What can hang from each mark
P: Q U
V: K Q R
S: E
Q: M P V
M: Q U
K: M
X: M
E: S U
R: M V
U: E M P

Every row comes from one small tree of marks. Brackets hold a mark, then the marks that hang from it, in alphabetical order. Every link used is in the known rows. Which tree was each row made from?
Known rows
[S [E [U [P [Q M]]]]]: [ 34.3 -10.3   9.2   7.5 -12.7 -22.7 -15.8  43.0  10.8   0.9  28.0 -17.8
   5.0  19.0   3.2 -20.5 -18.0  29.5  20.3 -39.1  -0.2 -21.3 -15.4  -7.6
  27.2  14.0  10.8 -20.5   5.0 -12.0]
[R V]: [-13.9 -18.3  10.2  -6.3   6.4 -11.4  -0.7   3.3   6.6   3.6  -5.6  -9.5
   7.3   5.0  -1.6   0.2  -2.2   4.2   2.2  -8.1  -0.4  -0.6   0.2  -7.4
   8.6  -3.5  -0.9   6.0  13.6 -10.1]
[K [M [Q V] U]]: [-42.4 -25.4  31.0  14.8  -8.0  -3.5  -3.9  21.5  24.8 -11.7  34.4  17.1
  -4.3  16.3   6.6 -25.1 -13.4   5.1  20.3 -28.8 -39.5  -5.7  19.4  -7.6
  16.6  14.4  -4.2 -16.7  14.2 -19.5]
[P [Q M [V K]] [U E]]: [  5.0 -22.4  -8.2   8.8   1.0 -31.0  -1.8  15.9   4.2 -35.4  16.4  28.7
   2.9  22.3  -5.6  -3.5 -17.8  -3.5  11.3 -11.2 -29.8  35.4 -11.0 -12.3
   3.1  44.3 -18.2  11.8 -12.0  -8.7]
[E U]: [ 20.5 -12.7   7.8  -3.3  -4.5   0.6 -12.0  15.6  11.3   6.8  -1.6  -6.6
  -4.4  11.5   3.2  -0.1  -4.1  15.3 -10.2  -5.7  11.0 -16.8   5.8   0.3
  12.3  -2.3   8.9  -9.3  -6.1  -5.9]
[R [V K [Q P]]]: [-36.2  25.2 -20.9  -7.5 -10.5 -46.5 -11.0  -1.9  13.2 -20.2   1.9  12.1
   1.5   1.1   3.7 -20.4 -23.2   6.9  -8.4   0.2  25.4  16.9  25.2  -3.0
  27.6  32.9  -5.1   7.2  36.0  24.9]
[V R]: [  0.3  21.0 -22.0  -1.5  -8.4  -6.0 -14.7  -0.5  -2.0  -7.7  -0.5   8.6
  -5.8  -2.8  -7.0  -5.9   2.9 -10.2  11.1  -0.8  20.7  -6.8   5.5   3.9
  -6.9  11.4  14.5  -3.2   6.6  -5.7]
[E S [U M]]: [ 18.8 -14.3  15.1  -5.8  26.7  -6.9 -15.3  25.0  22.1   1.5 -32.4 -21.2
  12.5  15.4   5.5   7.7   6.9  23.2 -13.3   4.3   9.3 -27.8  28.7 -12.8
  37.9  -9.5   3.6 -24.3  -9.8 -12.7]
[M [U [E S] [P [Q V]]]]: [-31.0  -8.6  39.5  -1.8  12.4   4.8  -9.2  33.0  13.2 -29.3  22.5   7.3
  18.3  20.0   9.1   7.2  -3.9  11.0  34.6 -37.9 -19.0  13.9  -4.3   5.0
  44.2   3.9   4.2  -7.6  -2.0 -32.1]
[S [E [U [M Q] P]]]: [-14.1   0.4  23.6  14.1  -0.4 -12.9 -27.9  35.4  12.8  10.7  -3.7  -4.1
  16.6   5.3   6.3 -27.1  -4.8  49.2  17.1 -56.0  -5.6 -22.6   7.3 -16.2
  59.1   5.1  21.6 -26.3   7.5 -27.0]
[Q P]: [ -0.8  13.1  -1.7   3.3 -13.1 -22.3  -9.6  -2.0  13.7  -1.2   1.1   0.5
  -7.6   8.4  -5.2 -13.0 -10.9   0.1   0.6   7.6   3.7  -8.4   6.3   4.2
  13.5   4.2  -7.6  -3.0  15.9  15.9]
[E S [U [M [Q V]]]]: [-18.3 -23.7  29.5   7.1  23.6  -8.1 -33.8  28.7  33.9 -17.0  -3.6  -6.2
  24.4  13.5   1.1   4.0  -1.5  31.5   9.3  -3.9 -24.6 -33.7  34.2 -11.3
  45.4  -3.8  -3.4 -24.4  -7.1 -11.5]
[X [M [Q V]]]: [-24.0  -7.0  18.1   7.0  -7.1  -7.1 -15.3  -4.6  16.9 -18.1  15.5  19.8
   1.5  17.8   6.4   0.9 -12.1  12.1  16.1 -15.2 -30.1   0.0  13.3   3.7
  11.1   3.0  -6.0  -3.7  -2.2  -6.3]
[V K [Q [P [U M]]] R]: [-19.0  43.7 -38.3   4.9 -22.5 -51.6 -24.1   3.4   8.1 -23.2  -9.9  46.0
 -17.8  16.0  -4.0 -38.5 -22.8   4.3  -2.9   4.8  40.5  25.4  36.8  -6.1
  26.9  61.0  -2.4  -5.2  15.1  13.6]
[E S [U P]]: [ 16.1   1.9  15.3   0.4  11.4  -1.4  -9.9  22.1  12.0   0.4  -5.7 -17.9
   7.6   9.4  14.8   5.5   6.4  15.1  -7.5  -9.3  27.7 -17.4  12.2  -1.1
  34.9  -7.7  13.5 -20.4  -6.3 -10.9]
[U E M]: [ -9.1  -4.4   4.2  -6.6  28.5  -7.2  -5.9   5.1  -5.5  -0.8 -47.6   1.4
  13.7  -0.4  -3.2  -0.9   6.9  18.4  16.3 -16.1 -13.6   6.5  -1.2 -13.5
  29.8   2.1  -0.9  -0.8  -0.1 -20.6]
[V [K [M Q [U P]]]]: [-40.0  16.6   4.9  20.6  -4.2 -15.8   5.5   5.3  15.3  -5.6  18.9  20.1
  -8.7   4.8  24.9 -44.0  -5.9   4.6  -2.6 -58.1  -1.5  19.6  16.4 -13.0
  26.7  29.5  13.7 -31.6  23.4 -25.9]
[S [E [U [P [Q M V]]]]]: [ 24.1 -23.6  17.1   7.8 -16.5 -30.5 -26.9  50.0  11.4 -14.1  41.7 -10.5
  13.1  15.1  -3.6 -19.6 -27.6  29.4  38.7 -25.9 -10.7 -23.1 -16.8 -14.8
  31.8   5.8  -5.2 -14.8   1.8 -12.6]
[Q P [V K [R [M [U E]]]]]: [-47.5  27.7 -13.8 -15.2 -26.7 -65.0 -34.0  15.1  20.6 -30.4  -6.4  14.0
 -18.3  12.1  -6.2 -18.2 -15.3 -14.1  12.8 -21.4  28.4   6.2  14.8 -22.0
  43.7  24.1  14.9  -6.3  27.4 -19.1]
[S E]: [ -0.4  -0.8   5.4   0.9 -14.9  -6.4  -2.0  18.6  -6.1   5.5   9.6  -5.4
  10.5  -4.2  -1.9   7.9  -1.9   2.5   1.8 -17.9  -2.5 -11.4   0.5  -0.6
   9.8   1.4  18.3   2.8   5.4   0.0]
[P [Q [V R]] [U M]]: [  3.4 -23.0   9.8  14.9  -9.1 -19.1 -26.1  18.5   9.1 -24.3  15.2  38.1
  -9.4  39.6 -11.4 -16.5 -20.7   3.7  37.0  -2.9 -12.8  10.7  10.2  -4.2
   7.5  27.6 -16.5   0.1  -7.8 -19.9]
[K M]: [ 16.8 -16.0   6.5   7.4   7.3 -10.3  13.9   0.9   0.6   3.6  -5.0   3.0
  -9.6  15.3  12.2  -8.3  -1.9 -10.0   6.4  -4.7  -5.7  -3.6  14.1  -2.4
  -1.2  10.0  -5.4 -10.0  15.0  -4.2]
[E S [U [M Q]]]: [ -9.4  -9.7  18.9   6.5  30.0  -0.9 -23.5  19.1  32.9  -0.1 -16.5 -13.4
  16.7  17.6   6.0   1.5   9.1  32.5  -9.0 -14.5 -12.9 -30.3  34.5  -4.4
  40.5   5.2  11.1 -29.0  -3.9 -10.3]
[K [M Q]]: [ -9.8  -9.9   9.9  19.4   8.5  -4.9   5.2  -3.7  11.6   0.4   9.2   6.8
  -8.8  18.5  12.7 -15.3  -0.7  -1.2  10.2 -25.0 -29.5  -5.2  21.1   6.5
   2.2  23.8   1.0 -13.5  18.2  -2.7]
[E S [U [M [Q V]] P]]: [-23.1  -9.6  30.8  11.1  23.7 -11.2 -32.5  29.1  28.0 -16.0  -3.9  -4.5
  24.6   8.8   7.8 -11.7  -3.7  38.1  22.8 -17.7  -9.7 -23.8  21.5 -16.4
  61.2  -5.7  -4.6 -30.1  -3.9 -22.2]
[Q V]: [ -9.3 -11.9   9.3  -0.2  -5.0  -7.4 -10.3   8.0   2.0 -15.7  14.3   7.8
   6.3  -3.3  -5.5   1.3 -10.9  -1.8  17.6  12.2 -10.4  -2.4  -1.6  -7.3
   4.9  -9.0 -16.2   5.9  -2.6  -0.4]
[P [U [M [Q V]]]]: [-32.9 -28.1  26.7  20.6   1.1  -9.5 -16.1  13.9  16.0 -11.8  10.3  30.3
   4.3  19.8  -7.9 -16.2 -13.3  21.3  16.7  -9.6 -37.5   7.6  12.3 -15.5
  25.3  19.1 -20.2  -0.4 -12.1 -16.1]

Write each row's tree
[-43.3  20.8  26.8  -3.7   2.7  -8.0 -11.0   8.9  43.6 -10.0  -6.1   5.6
   0.3  32.7  12.6  10.1   4.5  14.4  -9.8 -42.4 -19.7  -4.7  32.4  17.9
  46.8  19.3  28.0 -18.1  13.0 -14.5] | [X [M [Q P] [U [E S]]]]
[-67.5  -1.0  11.2   2.2 -15.2 -32.8 -18.3  10.3  28.9 -23.8  26.3   9.9
  -7.5   9.5   4.5 -18.6 -12.7   1.8  -4.9 -32.0  -9.3   8.9  14.2 -23.8
  30.7  17.3   5.9 -10.1   7.6 -17.5] | [R [M [Q [V K]] U]]
[-31.1  20.2 -10.2 -12.7   2.4 -43.6 -13.2  27.0  33.7 -37.6  -0.8  -4.4
  19.0 -10.1  -7.5  -5.3  -8.1  -2.3  -5.5   2.9  -1.8  -3.1  11.9 -22.6
  41.4  15.7  -6.2 -13.4  11.5  -2.4] | [Q [M [U [E S]]] P [V K]]
[ -1.4   0.1  20.7   3.7  44.0  -6.8  -6.0  11.2   3.1 -14.4 -30.8  -2.8
  23.5  22.9  12.1   5.3   9.0  19.3  31.6 -34.1 -12.8  13.0   3.2   1.1
  46.1   7.3  -0.3 -13.8   2.4 -25.5] | [U [E S] M [P Q]]
[-10.8  11.0  11.3  -2.7  44.7  -8.3  -2.4   9.4  -2.3  -5.2 -50.0  -8.2
  26.7  -1.6   9.2   6.4  15.8  19.1  19.6 -23.1   5.9   6.2   4.5 -13.9
  53.3  -2.7   4.5 -13.3   2.6 -27.8] | [U [E S] M P]
[-52.7  42.4  -9.1   7.3 -27.1 -24.6 -28.8   2.8  19.8 -33.0  26.0  39.7
  -6.7   2.5  12.9 -33.3 -14.5   6.4  14.8 -49.1  20.3  19.4  11.4 -10.7
  27.0  19.9  19.9 -24.4  10.4 -33.9] | [X [M [Q [V K R]] [U P]]]
[ 14.2  -2.4  17.8  -0.2  27.5 -10.0 -16.5  25.0  14.4   3.2 -30.7 -17.8
  15.0   9.8  13.1  -6.8   5.8  30.2   0.1  -9.5  25.8 -19.4  15.2 -17.1
  52.4 -11.6   3.6 -30.1  -4.8 -23.5] | [E S [U M P]]
[-46.1  39.7 -12.4 -16.0 -38.4 -42.9 -28.5  14.8  21.9 -11.4  14.9   8.2
 -33.0  26.0  -2.9 -30.4 -24.7   3.1  10.8 -12.5  40.8  -3.4  29.3  -0.9
  35.7  39.7  16.2 -11.2  28.5   3.2] | [V [Q P] [R [M U]]]
[-37.0  65.3 -51.2  -8.3 -19.8 -28.4 -15.6  15.3   2.5 -30.0  18.9  18.9
  -3.4 -23.5   3.2 -51.7 -16.7   8.9   8.3 -20.7  52.0  22.8   1.9 -21.1
  19.3  47.1  13.5 -22.4  15.5  -9.0] | [V K [Q [M [U P]]] R]
[-41.9  27.6 -18.9  15.3 -24.6 -39.4 -32.9   2.6  17.2 -36.4  12.2  48.4
  -8.8  13.7 -11.7 -16.8 -15.1  -9.4  13.0 -22.4  -6.9  21.8  18.7   3.6
  21.9  55.7   9.7   7.9  14.5  -0.9] | [M [Q [P [U E]] [V K R]]]
[  6.5  -7.9 -19.3   5.2   0.3 -35.4  -9.8   6.4  11.8 -38.5  30.9   8.6
   8.8   3.4  -5.7 -17.6 -22.2  -3.0  15.4   7.4 -17.4  10.2  -7.9 -14.5
  -6.2  19.7 -26.7  -5.3   0.6  10.1] | [P [Q M [V K]]]
[-24.3  22.4 -14.7   0.1  -1.2 -40.8  -7.4   7.6   3.1 -18.3 -28.6  40.2
  -4.5  18.3   1.4 -20.1 -18.8  18.5  -7.4 -10.0   9.4  39.7  26.9  -7.4
  47.8  56.6  -6.6   6.4   8.6   7.8] | [V K [Q [P [U E M]]]]
[ -0.1  -7.4 -11.7  16.5 -10.2 -35.3 -25.4  12.4   6.4 -37.1  10.1  45.3
  -6.8  29.8  -6.5 -21.6 -20.9  -4.8  17.3  -5.3   1.6  27.1  15.1  -9.4
   6.7  37.0 -13.2  -2.8  -4.4 -14.6] | [P [Q [V K R]] [U M]]
[-38.4  -9.9  24.0  15.4 -13.5 -18.6 -19.0   9.9  20.7 -16.1  16.0  33.5
  -4.2  25.5 -10.7  -6.8 -16.0   7.1  20.3 -18.4 -41.5  11.3   8.3   7.6
  31.4  34.9  -7.2  13.9   4.2  -3.0] | [M [Q [P [U E]] V]]
[-20.0   1.2  -2.0 -14.8   5.5  -3.0   3.0  22.8  11.6  -3.4  -8.3  -9.2
   7.3  -8.7  -8.3 -10.5   0.1  13.5   5.7 -23.0 -13.5   2.3 -14.7 -19.3
  17.4  12.7   7.3  -7.4  -1.4 -23.9] | [Q [M [U E]]]
[ -4.5 -24.0  18.1   0.8   3.6 -29.2 -20.5  22.0  10.3 -30.4   5.2  14.3
 -15.0  60.1  -0.8  28.2  -3.2 -22.0  29.0 -16.2  -5.2  10.6  19.8   8.9
  21.9  39.1   9.7  10.3  -5.1 -21.8] | [P [Q [V [R M]]] [U [E S]]]
[-38.9   1.9  23.1   9.4  -4.5 -16.2  -3.8  13.0  30.9   0.9   2.8  11.9
 -11.6  26.2   8.3 -26.7  -7.5   9.2  13.4 -49.9 -36.1  -2.6  22.6   5.7
  38.2  32.3  11.8 -17.7  32.6 -14.4] | [K [M [Q P] [U E]]]
[-20.7  14.0  -3.3 -10.8  -7.0 -25.6  -8.2  20.4  27.1  -4.0  -6.6  -8.4
  -0.9   0.5 -11.9 -23.5  -9.6  13.5   5.6 -15.8  -9.8  -6.9  -7.7 -16.1
  31.3  17.1   0.8 -10.4  15.1 -10.9] | [Q [M [U E]] P]
[-49.8   8.5   8.3   6.6 -18.1 -27.6 -28.0  20.7  31.0 -22.6  13.7  25.4
 -11.6  21.4  -2.5 -31.6 -15.6  -2.8  42.4 -38.2 -24.3 -11.7  26.9   2.4
  33.8  37.5  11.1 -15.5  37.2 -19.5] | [K [M [Q P [V R]] [U E]]]
[ 15.8   1.0  16.5   3.2 -18.0 -11.2 -14.9  35.6  -1.0  12.6   7.2  -9.0
   5.7   2.5   6.7  -6.8  -5.6  23.8   5.6 -35.0  21.1 -18.1  -4.0  -6.7
  37.4  -3.6  25.9 -13.3   2.6 -17.4] | [S [E [U P]]]
[ -7.1  -1.2   8.9  -9.0  44.5  -4.3  -2.5  10.6   2.9  -7.1 -51.2 -10.1
  25.6   3.1   2.4  21.2  18.4  12.1   7.1  -8.2  -8.8  -2.0  15.4  -7.8
  38.1  -0.1   5.5  -6.4  -1.6 -16.0] | [U [E S] M]
[-42.0  40.1 -31.3  12.3 -25.8 -44.3 -38.7  -6.5  23.1 -38.7  24.9  28.2
  -2.5  -5.7 -10.1 -29.1 -18.7 -10.3  14.5  -3.6   5.8  -4.2  22.1   2.0
  12.3  31.0   1.8  -9.2  26.9  15.2] | [M [Q P [V K R]]]
[-64.5 -18.0  33.0  -0.5 -14.9 -17.5 -19.6  17.2  27.8 -10.4  30.2   1.1
  -8.6  19.6  -1.5 -14.2 -13.4   9.2  13.4 -28.6 -23.6  -6.5  10.0 -16.6
  32.0   7.4   1.7  -9.5   5.3 -23.1] | [R [M [Q V] U]]
[-15.3  14.9  -3.8  -5.5 -21.9 -27.3  -9.0  19.5  33.3  -0.7  14.1 -10.0
  -6.9   0.7 -12.3 -35.8 -16.7   8.7  -3.6   1.0   0.8 -16.1  -3.8 -19.0
  18.6   9.9  -9.6 -18.3  15.7   1.5] | [Q [M U] P]
[ 10.6 -14.1  15.4  10.4  -7.8 -41.7 -30.7  40.3   7.4 -21.4  12.9  10.1
  18.9  14.1   9.4 -23.6 -23.8  33.0  23.9 -38.8   4.1  -1.8   2.8 -22.4
  52.7   2.8  -0.6 -19.9   4.5 -20.7] | [S [E [U M [P [Q [V K]]]]]]
[-26.9   8.8  -2.1   9.5  -6.8 -22.8 -12.9 -12.0  16.8 -30.1  14.7  28.6
   4.2   7.8  12.8  -2.4 -12.1   3.8  -2.2 -16.3 -15.1  15.2  17.5  -3.3
   8.2  11.8  -1.9  -5.8   1.8  -2.2] | [X [M [Q [V K]]]]
[ -0.2 -38.8  29.9   9.9  -2.6  -2.2  -4.6  17.2   0.0 -20.5  20.8  31.8
  -1.4  40.3  -4.7  11.5 -15.6   0.9  26.7 -18.6 -39.9  28.8  -7.0  10.4
   9.3  27.6 -11.5  20.7 -15.9 -15.7] | [P [Q V] [U E]]
[ -9.7  14.2 -13.1  -3.8 -10.9 -29.0  -3.7  13.3   8.3 -11.8  -0.9  21.1
 -11.8  18.4 -10.0 -16.1 -20.1  15.6   8.0   2.0  -5.4  19.8   6.5  -0.9
  24.2  58.4 -11.2  13.3   5.6  15.6] | [V [Q M [P [U E]]]]
[ -9.1 -24.6  15.9  11.4  -9.6 -24.8   2.2  20.3  18.5 -28.2  37.9  23.1
  -9.7  27.8  15.6 -24.2 -23.6  -9.9   8.0 -24.3 -19.9  19.0  15.5  -7.1
   6.5  18.6 -13.1 -14.1  12.6 -13.9] | [P [Q [V [K [M U]]]]]
[ 18.1 -18.0  16.7  -2.2  -3.2 -16.2 -20.2  38.5   7.7  13.6 -16.6 -11.4
  11.3   7.2  -0.4  -4.5  -4.2  33.4  -1.9 -21.7   4.3 -29.9  11.2 -17.2
  40.6  -5.9  16.2 -17.1   0.1 -16.1] | [S [E [U M]]]
[ -4.1  14.8 -23.0   4.4   3.0 -24.7  11.5  -3.1  -6.7 -19.0   2.0  21.1
 -11.2   6.0  21.3 -17.4 -12.3  -6.7  -5.8  -4.6  14.4  25.0  31.9  -0.7
   5.1  40.7  -1.8  -6.0  18.9  16.5] | [V [K M] Q]
[-24.0 -12.3  31.8  14.4  -5.8 -20.3 -36.9  42.7  15.7  -4.1  10.5   3.5
  22.8   1.8   0.2 -24.2 -14.9  48.8  33.2 -43.6 -15.6 -26.2   4.7 -21.8
  63.6  -1.8   6.5 -21.6   5.4 -27.3] | [S [E [U [M [Q V]] P]]]
[-11.2 -12.7  20.4   8.0  -1.6  -9.6 -27.6  34.0  19.7  10.3  -4.7  -7.1
  15.8   9.3  -0.3 -13.0  -2.5  43.0   2.8 -41.9 -19.4 -31.6  18.4 -10.4
  43.4   8.5  23.7 -19.8   4.0 -13.7] | [S [E [U [M Q]]]]
[-70.1  41.9 -16.8   0.9 -24.6 -32.4 -39.1  11.0  28.3 -38.7  16.4  33.3
   0.6  -4.1 -10.8 -28.2 -13.6  -1.5  17.9 -36.7  -3.6   6.4  18.1  -2.1
  34.8  38.2  20.5  -9.5  25.7 -10.9] | [M [Q P [V K R]] [U E]]
[-17.7   5.4   3.0 -16.9  20.9  -0.5   3.7  28.0  19.9 -10.8 -11.8 -21.0
  17.9  -4.9  -2.7   9.3  13.2   7.0  -5.7 -14.1  -8.7  -6.7   1.5 -15.3
  24.8  11.7  14.0 -13.0  -4.4 -20.9] | [Q [M [U [E S]]]]
[  0.5 -15.3  30.1  16.0  -4.1  -5.4  10.8  20.0  11.9  -0.6  26.9  11.3
 -17.7  39.0  21.3 -34.1 -13.3   5.1  23.1 -47.4  -9.7  13.5   2.5   2.2
  18.2  17.3  -1.6 -25.5  16.1 -29.2] | [K [M [U [P Q]]]]
[-22.8  64.6 -51.7  -4.6 -27.2 -41.1 -25.0  -6.6   4.1 -31.2   7.9  27.3
 -12.1  -4.4  -1.4 -27.9 -19.1  -6.8   0.4   7.2  45.2  12.2  29.5   8.8
  11.8  46.3   9.0  -3.9  28.8  31.1] | [V K [Q P] R]
[-27.3  26.2 -12.0   0.9 -23.2 -39.0   3.0  10.3  19.1 -15.7  17.5  24.5
 -21.0  15.9  17.1 -39.6 -26.7   0.1 -14.7 -12.8  19.6  17.6  39.2  -2.8
  27.5  44.1  -0.5 -18.6  32.7  15.1] | [V [K [M U]] [Q P]]
